Every row comes from one small tree of marks. The marks that hang from a mark follow it in brackets, in the order of their numbers. Every link used is in the known rows. Which tree was each row made from?
Known rows
z_658(z_364(z_10(z_463(z_616)) z_503)): [-15  -7  -2  -3  22   9  10   7  -7  -1   6 -17  -9  13  11  -3  -7  -4
 -15  -1  -6  18  -4  28  32  -4  -4  -3 -18  13 -26   2]
z_658(z_10(z_463 z_503(z_364) z_755)): [ 14  13  -4   0  10   6   5   7   2  20  24   0 -23  11  -3   0 -14   8
 -10   8  -2   6 -10  37  23 -11  -5 -22 -28  32 -15   9]
z_463(z_10): [  5   5   0   6  16   4  14   8  -1   8  20 -20   4  11  14  -5 -11 -16
  -8 -19  13  25  32  12  23   0   3  -6 -19   2  -6  -1]
z_364(z_372 z_463 z_658): [-25  11   0 -11  30   8   1   3  -7 -11 -19 -13  -9  13   8 -11  -8   1
   0  -1   5  33  18   2  18  -5 -19   9 -19   7 -11   0]
z_755(z_364(z_372 z_503)): [ -3  -7   5 -13  18   6   0  -5  -7   3  -9 -16 -16  13   5  -3  -4 -29
 -24   0   7  30  10   7  29 -15  -3  15 -12   1 -19  -5]
z_463(z_10(z_616 z_658) z_364(z_372 z_503)): [-21   1   4 -15   9   4 -11 -17  -2 -13  -3 -23  16  14   9   3 -14 -12
 -12 -18  16  30  28  29  34  -5  -5   1 -25  21 -20  -2]
z_224(z_364): [ -2   4   5   5  25  -4  36  11  -5  10  16  -6 -12  12  18  -7  -9   0
 -10 -10   9  14  18  25  15   6   3  -6 -13   7 -10   1]
z_372(z_364(z_10 z_463 z_503)): [-13  -3   5  -2  29   8  -1  10  -7   1  20 -18  -5  16   0  -4  -9  -4
  -3  -3  -3  33 -27  19  19  -9 -18   6 -21  -5 -22  -3]
z_364(z_372 z_503(z_10(z_755)) z_658): [-15 -11   4 -22  26  13  -2   0  -6   0 -18 -13   5  14  -1  -5 -13 -15
  -3  14  -4  35  21   2  23 -15 -17  20 -22  26 -28 -11]
z_364(z_10 z_503): [-12 -10   6  -7  23   8   8   6  -5  -2  11 -18   0  15   7  -1 -13 -14
 -12   0 -15  32  -4  13  24  -9  -9   7 -13   1 -23  -7]
z_616(z_10): [ 11   1  -1   5  17   5  30  11  -1  22   6 -14  -9  11   9   1  -7 -11
 -14  -9  12  14  13   5  25  23   6   2 -14   1  -8   3]
z_616(z_364(z_10)): [  7  -1   4  -2  19  -3  26  19  -5   9  11 -20 -10  13   5  -4 -10 -17
 -12 -13  -3  23   7  14  29   1   3  -7 -12   7 -14  -2]
z_503(z_364(z_10(z_755) z_372 z_463(z_616) z_658)): [ -7   5   2 -13  23  12  -2  11  -9  -6 -13 -12  -2  18   3  -9 -12   4
   8   3 -14  29  20  16  19 -15 -21   6 -29  14 -26  -5]
z_364(z_463(z_10(z_372) z_616) z_658): [-14  14  -2   4  23   7  12   5  -7 -10  -5 -26  15  12  -3 -11  -7  17
   4 -15   7  32  45   8  32   1  -8   7 -26  -3  -8   5]
z_503(z_364(z_372 z_463)): [ -1   6  -1  -5  23   9   1   6  -8   7  -2  -9 -19  14   9 -11  -9  -2
  -6  -2  11  21   3  12  14  -2 -13   4 -24  12 -14   2]
z_463(z_616(z_10(z_372 z_503))): [  6   3   2  11  17   9  27   8  -5  18   8 -13   8   7 -12  -2  -6  11
 -12  -6   5  19  14   8  32  19  13  10 -21   4 -14   7]
z_364(z_463(z_10) z_658): [-12  16  -3   0  24   3  10   7  -3  -7  -3 -24   2  13   8  -9  -8   3
   3 -15  12  29  34   7  24   0 -13  -1 -20  -1  -6   4]
z_372(z_10(z_364 z_463)): [  3   5   3   2  23   9  20  23  -1  23  38  -5 -18   9   1   0  -8 -13
 -16  -1  -5  22 -15  26  28  -3  17  -9 -19  24 -17  -1]
z_364(z_10 z_372): [ -8  -6   1  -7  19   8   0   6  -5   2   6 -14   0  13  14  -4 -16 -19
  -9  -2 -15  35   1  12  13  -9  -8   4 -17   8 -20 -11]
z_372(z_10 z_364): [ 11  -5  11   2  24  16  10  25  -4  25  37 -15 -10  11  11   0  -1 -23
  -1  -5   2  25 -33  17  17   6   3   2 -22   4 -16  -6]
z_616(z_10 z_364(z_372 z_503)): [ -2  -2   3 -12  19   4  23   3  -6  20  -3 -16 -10  13 -13   0  -6 -26
 -18  -6  11  22   6  -4  30  16  -2   8 -13  10 -14  -3]
z_372(z_10(z_503) z_364(z_463)): [  4   9   9   6  28  11   2  20  -7  21  38 -13 -10  11  -5  -3   0  -1
   2  -1   1  27 -53  18  16   6  -2   1 -22   6 -14   1]
z_755(z_364(z_10 z_503)): [  6 -11   5  -9  15   1   7   2  -6   3   0 -25 -10  14   5   0  -6 -27
 -23  -3  -6  30   4  15  31 -14  -1  10  -9  -7 -23  -6]
z_503(z_10(z_463 z_616(z_364(z_372)) z_658 z_755)): [  7  -1  -8  -4  20  -1  19  11   2   3   2  -5   0  11   2  -2 -23  19
  -6   7   2  21  17  38  48 -11  14  -9 -27  64 -20  -5]
z_372(z_10(z_463 z_616) z_364(z_658)): [  5   2   6  -4  27  23  12  29  -1   7  24 -15   1  10   3   3  -5  -1
   7  -1  -1  26 -36  30  28  -3   0  -9 -26  28 -19  -3]
z_755(z_364(z_372 z_658(z_10(z_503 z_616)))): [ 11   7   1 -16   8   2  -7  -3  -5   3 -16 -18  -3   8  -1  -1  -3 -21
 -11  -2   6  25  13  15  26  -8  -5   2 -16  12 -17   1]
z_10(z_463 z_616(z_364(z_372)) z_755): [  0   2  -2  -1  22   6  24  11   3  -9   6   5 -10  13   3  -2 -18  24
  -7  -3  -2  19  14  32  51 -22   7 -27 -23  55 -11   3]
z_463(z_10(z_503 z_755) z_364(z_372 z_658) z_616): [-15  14   7  -8   5   5  -5  -4  -5  -4  -5 -19  18  14  -3  -3  -9  -9
  -1 -13   4  27  52  19  27 -13  -7  -2 -28   9 -20   4]
z_463(z_10 z_364(z_372 z_503 z_658)): [-21   2   5 -20   9   9  -8 -10  -6  -3  -9 -30   9  16   6  -3  -8 -34
 -11 -16  14  30  33  12  18  -6 -19   6 -21  -2 -20  -2]
z_755(z_364): [ 16  -3   2  -1  15  -1  17   7  -4  10  -3 -19 -19  11  14  -3  -2 -21
 -23  -9  12  20  18  14  33  -5   9   3 -10  -4 -11   2]
z_463(z_364(z_10(z_372) z_503 z_658) z_616): [-22  -9   9 -13  12  10   9   1 -11  -9 -14 -31  14  15  -2  -2  -6  -7
 -10  -7  -8  28  27  20  31  -2  -9  16 -20 -10 -31   2]
z_364(z_10(z_658) z_372 z_463(z_616) z_503): [-47   5   2 -11  30   6 -13  -8 -10 -23  -6 -15   3  16   0  -4 -18   4
  -3   9 -19  45  10  17  30 -18 -14  23 -24   8 -26 -11]
z_658(z_364(z_10(z_503) z_372 z_463(z_616))): [-16   6  -3  -1  21   2  -5   0 -11  -1  -1 -14  -3  12   5  -9  -5   6
  -6  -4  -5  24  -3  20  21   3  -8   1 -20  10 -21   5]
z_10(z_364(z_372) z_503 z_616 z_658 z_755): [ -2   4  12  -6  25  -4  -3  -1   2  -6  15  18   4   8 -16   1 -14  33
 -11  -7  -4  24  -4  34  49 -15  14 -12 -26  66 -28   2]

Write each row's tree
[ 15 -12   3   8  18   2  19  -1  -4   3  -1  -9 -11  15  -2  -8  -3  26
 -16  -6  -1  22  25  19  50  -9   7   3 -21   8 -13   5]	z_10(z_372 z_755(z_364(z_463(z_616))))
[ 16  -1   3  -1  12   2  12   5   1   4   6 -19   1  15  10  -3  -7 -14
  -9 -17   7  24  44  16  35 -13   1  -9 -19   7 -10  -3]	z_463(z_10(z_755(z_364(z_658))))
[  0  -8  -5   3  13  10  24   5  -3  11   9 -17 -16  12   1  -6 -11  17
 -27  -8  10  14  -9  35  33   1   6  -8 -21  16 -17  10]	z_10(z_372 z_463(z_364))
[ -1  20   5  10  15  -3   9  10  -4  12  30 -10  17   6 -16  -4  -8  -8
 -10 -20   9  27  38  17  29  -6  15  -4 -25   9 -15   6]	z_463(z_10(z_364 z_503) z_616)
[  2  13  -2  -8  23  18   4  12  -2  -3  -2  -3  -1   7 -13  -4 -13  25
  -4   3   4  19 -26  30  28 -14  -3 -16 -25  51 -23   8]	z_10(z_463 z_503(z_364(z_372 z_658)) z_616)
[  6  12   2   2   2  -1   5  -3  -1   2  12 -23  17  10   6   0  -9  -2
 -10 -27  19  19  22  28  26   4   5 -17 -20  12 -12  11]	z_463(z_10(z_503 z_616) z_364)
[  7   4  -1  -5  15  11  11   5   1   0   4  -7   3   9 -11  -1 -11  28
  -2   1  -5  16  -1  30  36  -5  -5 -16 -25  37 -17   9]	z_364(z_658(z_10(z_372 z_463 z_503 z_616 z_755)))
[-12   1   7  -6  28   9  12  16  -1  14  33  -5 -20  10  -5   3 -10  -7
 -18   5  -7  25 -24  31  38  -6  15   1 -21  33 -25  -5]	z_372(z_10(z_364(z_503) z_463 z_658))
[ 18  -3   3  -2  12  -3   9   8  -5  10   5 -22  -8  11   2  -2  -5 -17
 -21  -6  -5  26  -8  20  27  -9   6   1  -9  -2 -20  -1]	z_755(z_364(z_10(z_503)))
[ -2 -14   3  -5   9   0  11   0  -5   5   3 -25  -4  15  11  -2 -11   0
 -20 -14  -1  20  -1  33  28   8   1   2 -18   4 -25   1]	z_463(z_364(z_10(z_372 z_658)))
[ -6  17  -2  -2  15  -4  -7  -7  -7  -3  -5 -21  -3  11  -3  -6  -7  -7
 -13  -7   9  34  29  17  33 -13   3  10 -21   3 -12   0]	z_755(z_364(z_372 z_463(z_10(z_503 z_658) z_616)))
[  4   1   6  11  26   9   9   8  -9  12  23 -11   2   8 -24 -10  -3  32
  -8  -8   8  25 -34  18  27   5   1   5 -26   8 -18  10]	z_10(z_372(z_364(z_463(z_616))) z_503)
[  0   4   4   7  19   2  22   7  -2  11   1  -5  -4  10   1   2  -5  14
  -8  -4   4  10  19  19  43  16  14   2 -23  19 -18   7]	z_463(z_616(z_10(z_503 z_658(z_364) z_755)))
[ -7   5   0  -6   4   2  -2  -6  -4   7   6 -25   3  14  16  -4 -11 -30
 -15 -22  18  24  35  19  15   0  -6  -4 -22  -1 -12   1]	z_463(z_10 z_364(z_372))
[ 10  -4   5   1   5   0   4 -11   1  -3  12 -16  19  13  -6   0 -12  31
 -12 -25  10  19  12  41  47   3   9 -16 -27  35 -20   8]	z_463(z_10(z_372 z_503 z_616 z_658 z_755) z_364)
[  0   9  -8   2  12  -5   1  -2  -5  12   6 -15 -22  12  21  -6  -1  -5
  -9  -8  15   5  12  24  21  18 -10 -11 -21   2  -6  14]	z_658(z_10 z_364(z_463))
[-25   5   0 -13  28   5  19   5 -10   3  -5 -12   5  12  -3  -7 -15  -8
  -4  11   1  29  25  23  13  -9  -9  13 -21  21 -25  -9]	z_224(z_364(z_372 z_503(z_10(z_463(z_616))) z_658))
[ 16 -14   5  -3  14   8  10  -4  -2   5   7 -21   8  15  -7  -5  -5  -2
 -14 -16   3  28  30  14  41 -11  -2   0 -21  10 -16  -4]	z_463(z_10(z_372 z_755(z_364(z_503 z_658))))
[ 11   1  -2  -5  20  -4  17  18  -4  23   6 -14   4   8  -2  -7 -10 -17
 -12  -4  11  23  27  14  21   5   9   8 -20  19 -23  -1]	z_503(z_10(z_364(z_658)))
[ -7   9   1  -5  19   2  -1   2  -8   2  -7 -19 -15  13   8  -3  -4 -15
 -11   3   0  33  17  15  35  -8   6  17 -19   2 -13  -5]	z_755(z_364(z_372(z_10(z_658)) z_463(z_616)))
[ 10  -1   9  -9  19   4   4   1  -3   3  -9  -5 -12  12  -6  -3  -4   1
 -13   1  -3  23   2  13  34 -18  -2  -2 -15  22 -21   1]	z_10(z_503 z_755(z_364(z_372 z_658)))
[ 14   4  -3   4  18   8  10   6  -6  13  13 -18  -6  14   1 -12  -7   8
  -7 -15  15  19  10  17  21   4  -8  -2 -27   6 -12   5]	z_503(z_364(z_463(z_10(z_372))))
[-11  -9   7  -1  31  15   9   7 -10   0   6 -18   3  12 -15  -9  -1  19
  -5  -6   7  30 -11  12  32   1 -12  16 -27   0 -21   3]	z_10(z_372(z_364(z_463(z_616) z_503 z_658)))
[ -5 -12   6  -3  27  13   6  15  -2   4  27  -9  -9  16  -2   0 -14  -1
  -8   3 -11  28 -30  31  27 -22 -12  -6 -24  15 -29  -7]	z_372(z_364(z_10(z_463 z_755) z_503))
[  5  -2   5  -4  26  13   6  21   0  -3  17  -8   6  12  -9   0 -13  19
   4  -3 -11  26 -34  35  29 -17  -9 -16 -26  32 -28  -1]	z_372(z_364(z_10(z_463 z_503 z_616 z_755) z_658))
[ -7  -8   9  -3  24  -1  27   3  -4  -7  15  -3   7  16  10  -1 -15  12
  -3  -4 -15  24  12  33  27 -10  -5  -9 -14  21 -22  -6]	z_224(z_364(z_10(z_616 z_755) z_503))
[  7 -22   0  -3  21   6  13   0  -6  15   2 -13  -6  13   7  -7  -2   3
 -17  -2   9  13   2  19  34  10   0   5 -20  23 -24   3]	z_658(z_364(z_503(z_10(z_372 z_755))))
